What can hang from each mark:
fadi: lizag
sogavo: pudok
doru: nemas pudok
lizag: fadi pudok rodeziv
rodeziv: lizag
sediv: nemas pudok
pudok: doru lizag sediv sogavo

Every row comes from one small tree of marks. The marks that hang from a mark follow it in brackets, in alphabetical order. Every link used is in the known rows. Which tree was each row made from?
Known rows:
doru[nemas pudok[lizag[fadi rodeziv] sediv sogavo]]: [  9.7 -10.4  36.2  -3.4 -21.4  38.1  -4.2  -3.1  -1.9   7.7  21.7 -29.3
  -8.7  41.4  15.0  -3.7 -13.7  22.1   8.7   8.7]
sogavo[pudok]: [-47.7 -11.6 -12.3 -10.3   6.0 -22.3 -18.0   4.6   5.0   9.3 -15.6  26.2
 -25.4 -15.0  20.2  16.3   4.3 -32.9 -27.9  13.3]
fadi[lizag]: [-22.6 -18.5   3.7  -6.5  16.5 -23.3   1.1  -5.1  -0.6  -0.7 -55.2 -22.6
 -16.3   7.6   3.0   0.2   2.4  -0.2 -29.9  21.2]
sogavo[pudok[doru sediv]]: [-18.2  12.3  -6.3   2.4  21.2   7.6 -19.3  -0.5  -1.9  17.5   6.3  20.3
  -3.2 -25.6   2.8  10.5 -12.5 -41.6 -15.7  -0.5]
fadi[lizag[pudok[doru[nemas] sogavo]]]: [  6.1   4.8 -14.1   6.3   6.8 -27.3  15.7  -0.2  20.0  -0.7  -9.4   4.6
 -17.0   6.4 -13.9  -5.0  -5.8  10.8  10.4  26.1]
sogavo[pudok[doru lizag]]: [-13.7   7.0 -25.8  -4.3  14.2 -18.7 -10.2   9.5  11.0  15.6   2.5  17.2
  -0.9 -22.7  -7.2 -18.8  -6.4 -10.0  10.0  11.7]
fadi[lizag[pudok[sogavo] rodeziv]]: [ -4.9  -0.6  -8.7  13.1   7.2 -26.5 -38.7  14.4  30.8 -20.4 -33.4 -17.3
  14.8   8.4  23.0   3.7  -5.6  15.7  -3.8  16.5]
rodeziv[lizag[fadi pudok[doru[nemas] sediv sogavo]]]: [ 13.9   5.5  12.4  19.1   3.6  23.4  24.8 -31.9   0.9   9.2  13.6  13.6
 -12.7 -20.8   7.0   3.5  23.4  -0.9  -2.1  -8.0]
lizag[pudok[sediv]]: [-18.0  -0.1  14.4 -12.0  -7.8   3.8  -7.7  -1.0  -1.2   2.4 -30.8  -1.1
  -2.1 -24.2  17.2  17.1   5.8 -30.3 -28.8   3.6]
sediv[pudok[doru sogavo]]: [ -9.4  21.2 -27.3   3.4  -1.7  -8.1  -4.0  -1.6 -10.4 -13.9  20.1   1.3
   6.4 -19.4 -16.5   4.6   9.8 -14.1   7.2   2.2]
doru[pudok[lizag sediv sogavo]]: [  8.8   3.8  36.3  -3.0 -11.2  23.6  -0.1  10.3  -7.8  30.5   8.2 -63.3
 -12.9   9.3   5.0 -41.7  -1.5   3.5 -14.1  30.9]
sediv[nemas pudok[lizag]]: [  2.6   4.4 -18.5 -28.2   5.3 -26.9  34.4  24.6  -8.8  -9.1  -2.8 -10.7
   3.4   6.4 -26.9   5.6  10.1   4.7 -13.7 -12.5]
rodeziv[lizag[fadi pudok[doru sediv[nemas] sogavo]]]: [ 23.2  14.2   6.5  33.9  26.3  -7.3  21.5 -22.0   5.5   4.2   4.2  11.6
  17.5 -30.1  13.5  -2.4  27.5   3.1 -13.9 -24.2]
sediv[nemas pudok]: [-17.3  -1.5 -21.9 -24.4   7.2 -31.3  21.4  11.0 -13.9 -19.6  -8.3  11.3
  -9.2   3.6 -12.6  36.9  16.0 -12.9 -28.8 -18.5]
doru[nemas pudok[lizag]]: [-14.5 -20.3   6.0 -41.0 -20.7  -1.6  20.6   0.2  -7.8  11.9  -8.2 -15.0
 -53.4  31.3  -8.2  -5.0   9.2  19.3 -11.1  31.2]
sediv[nemas pudok[doru lizag[fadi rodeziv] sogavo]]: [ 22.4  18.7 -27.0  11.2   8.9 -17.5   0.6   9.2   5.0 -28.1  31.0   9.9
  50.4   6.6 -13.7   4.0  -3.4  25.8  34.7 -30.1]
lizag[fadi]: [-46.5 -26.3  12.4  -3.3 -10.6 -13.7   1.2 -28.0 -13.3  -7.5 -45.4  19.9
  -7.8 -11.3  30.2  16.9  17.0 -19.4 -19.7   4.4]
doru[nemas pudok[lizag[fadi rodeziv] sediv]]: [ -4.5 -16.5  31.9 -26.2 -14.3  38.5  -8.0 -12.9  -4.3   0.4   0.3 -12.9
 -10.5  39.9  15.2  17.9 -13.1  20.7   1.4   2.9]
lizag[fadi pudok[doru sediv[nemas] sogavo] rodeziv]: [ 15.9  12.6  -3.9  30.1  10.0 -12.6 -16.8  -0.9  15.1 -21.2   7.4  31.0
  41.0  -8.7  19.8  21.6  -5.7  -6.3  10.3 -31.3]

Write each row's tree:
[ -1.2  -0.6 -41.2 -14.6   3.2  -9.0 -17.1  21.6  13.6  -3.2  22.6  37.2
 -19.3  13.2 -20.8  13.1 -14.8   4.7  20.3  -3.4] -> sogavo[pudok[doru[nemas] lizag[rodeziv]]]
[ 23.0   8.6  12.9  28.2  -3.0  25.5 -19.3  -1.7  -2.5  -2.7  10.7 -15.6
  38.0  -6.0   1.1 -22.6 -13.2   5.8  27.5 -12.4] -> pudok[doru lizag[fadi rodeziv] sediv sogavo]
[  3.7   2.5  -0.2  -4.0   9.5  25.7 -12.5  -0.8   8.2   6.2  25.3  31.2
  11.1   8.3   0.3  17.5 -30.9  -6.5  22.8 -16.5] -> sogavo[pudok[doru[nemas] lizag[fadi rodeziv] sediv]]
[-34.0 -17.8  23.7 -19.3  -9.9  -1.3  -3.0 -29.3  -2.5   8.6 -30.1  -9.8
   0.6   6.0  32.8 -14.2   7.9  17.0  -2.2  28.4] -> doru[pudok[lizag[fadi]]]
[ 30.3  -0.6  12.6  15.1 -12.1  31.0   5.8   2.9  -6.3  -1.1  25.1  -4.5
   7.7  16.3 -16.5  -8.2 -14.4   9.8  28.9 -14.6] -> pudok[doru[nemas] lizag[fadi rodeziv] sediv sogavo]
[ 18.8  -3.5 -13.1   1.3 -17.7  -7.9  34.3  16.2 -10.4  10.9  16.8  -3.9
 -37.5   6.1 -40.9 -30.0   8.1   7.9  16.7  14.1] -> pudok[doru[nemas] lizag sogavo]
[ 30.1  14.3  11.2  17.9  -4.0  17.0  10.9  15.3 -13.5  21.3  11.7 -37.9
   4.3 -15.4 -27.0 -46.2  -4.0  -9.3   5.3   6.7] -> pudok[doru lizag sediv sogavo]
[  8.1   8.5   6.3  22.3  -0.8  12.2  -0.6   2.3 -18.2  10.0   6.0 -16.2
  -8.2 -19.7 -13.9 -14.7   2.5 -27.0 -11.7   1.1] -> pudok[doru sediv sogavo]
[  9.3   8.4  -2.2 -16.1   9.7  16.8  18.1  17.1  -1.4  30.7  27.8   9.3
 -21.6  -0.7 -28.4  -5.3 -21.8 -20.5   2.8   2.6] -> sogavo[pudok[doru[nemas] lizag sediv]]
[  1.6  -1.4   6.7  -1.6  10.5  21.9  22.3 -43.0  -2.6   0.5  -8.5  27.5
 -12.4 -23.2   7.0  24.8  20.8  -1.7  -9.2 -14.3] -> rodeziv[lizag[fadi pudok[doru[nemas] sediv]]]
[ 28.2  23.8 -31.4   1.8   8.2 -27.0  32.1  25.6  -4.5  -6.1  31.9 -11.0
  15.5  -2.0 -40.5 -19.7   6.3  10.1  13.5 -11.7] -> sediv[nemas pudok[doru lizag sogavo]]
[ 20.4  19.5  -6.6  19.9   9.5 -22.1  15.0  15.5   3.5   2.0   9.4  10.6
   6.4 -20.3  -8.1  -1.4   4.0 -20.0 -10.9 -12.1] -> lizag[pudok[doru sediv[nemas] sogavo]]
[ 18.9  -5.3  29.7  10.1   1.3   8.2  -5.8   6.4   3.6   4.0  11.9 -29.8
  19.1  32.3  21.8 -12.6  -7.8  24.9  -3.2  -6.6] -> doru[pudok[lizag[fadi rodeziv] sediv[nemas] sogavo]]
[-20.8 -26.6   8.9 -30.1 -20.3   7.2 -10.8 -17.7   0.4 -11.4  -9.9   8.5
 -19.5  40.7  19.1  17.2  -1.6  33.5  10.0  12.8] -> doru[nemas pudok[lizag[fadi rodeziv]]]
[-18.1   4.1 -20.8  25.2  -9.5 -17.3 -42.7 -17.1  20.6 -31.1  -8.4  42.4
  34.4 -22.4  34.3  17.4   3.6   0.7  27.8  -2.5] -> lizag[fadi pudok[doru sogavo] rodeziv]
[-18.4 -23.1   1.6  -4.7 -12.4  -4.9 -20.3  -6.6  -0.6 -18.3 -33.2   4.7
  16.1   4.6  18.5   4.9   4.2  13.2   7.3  -5.1] -> pudok[lizag[fadi rodeziv]]
[ 12.3  -5.8   9.7  -7.8  -7.2  22.0 -21.2  22.4  -9.7  -4.8 -17.8 -32.4
   2.2   3.8  -8.8  -0.2  -6.4  -1.1 -14.0 -11.2] -> pudok[lizag[rodeziv] sediv]
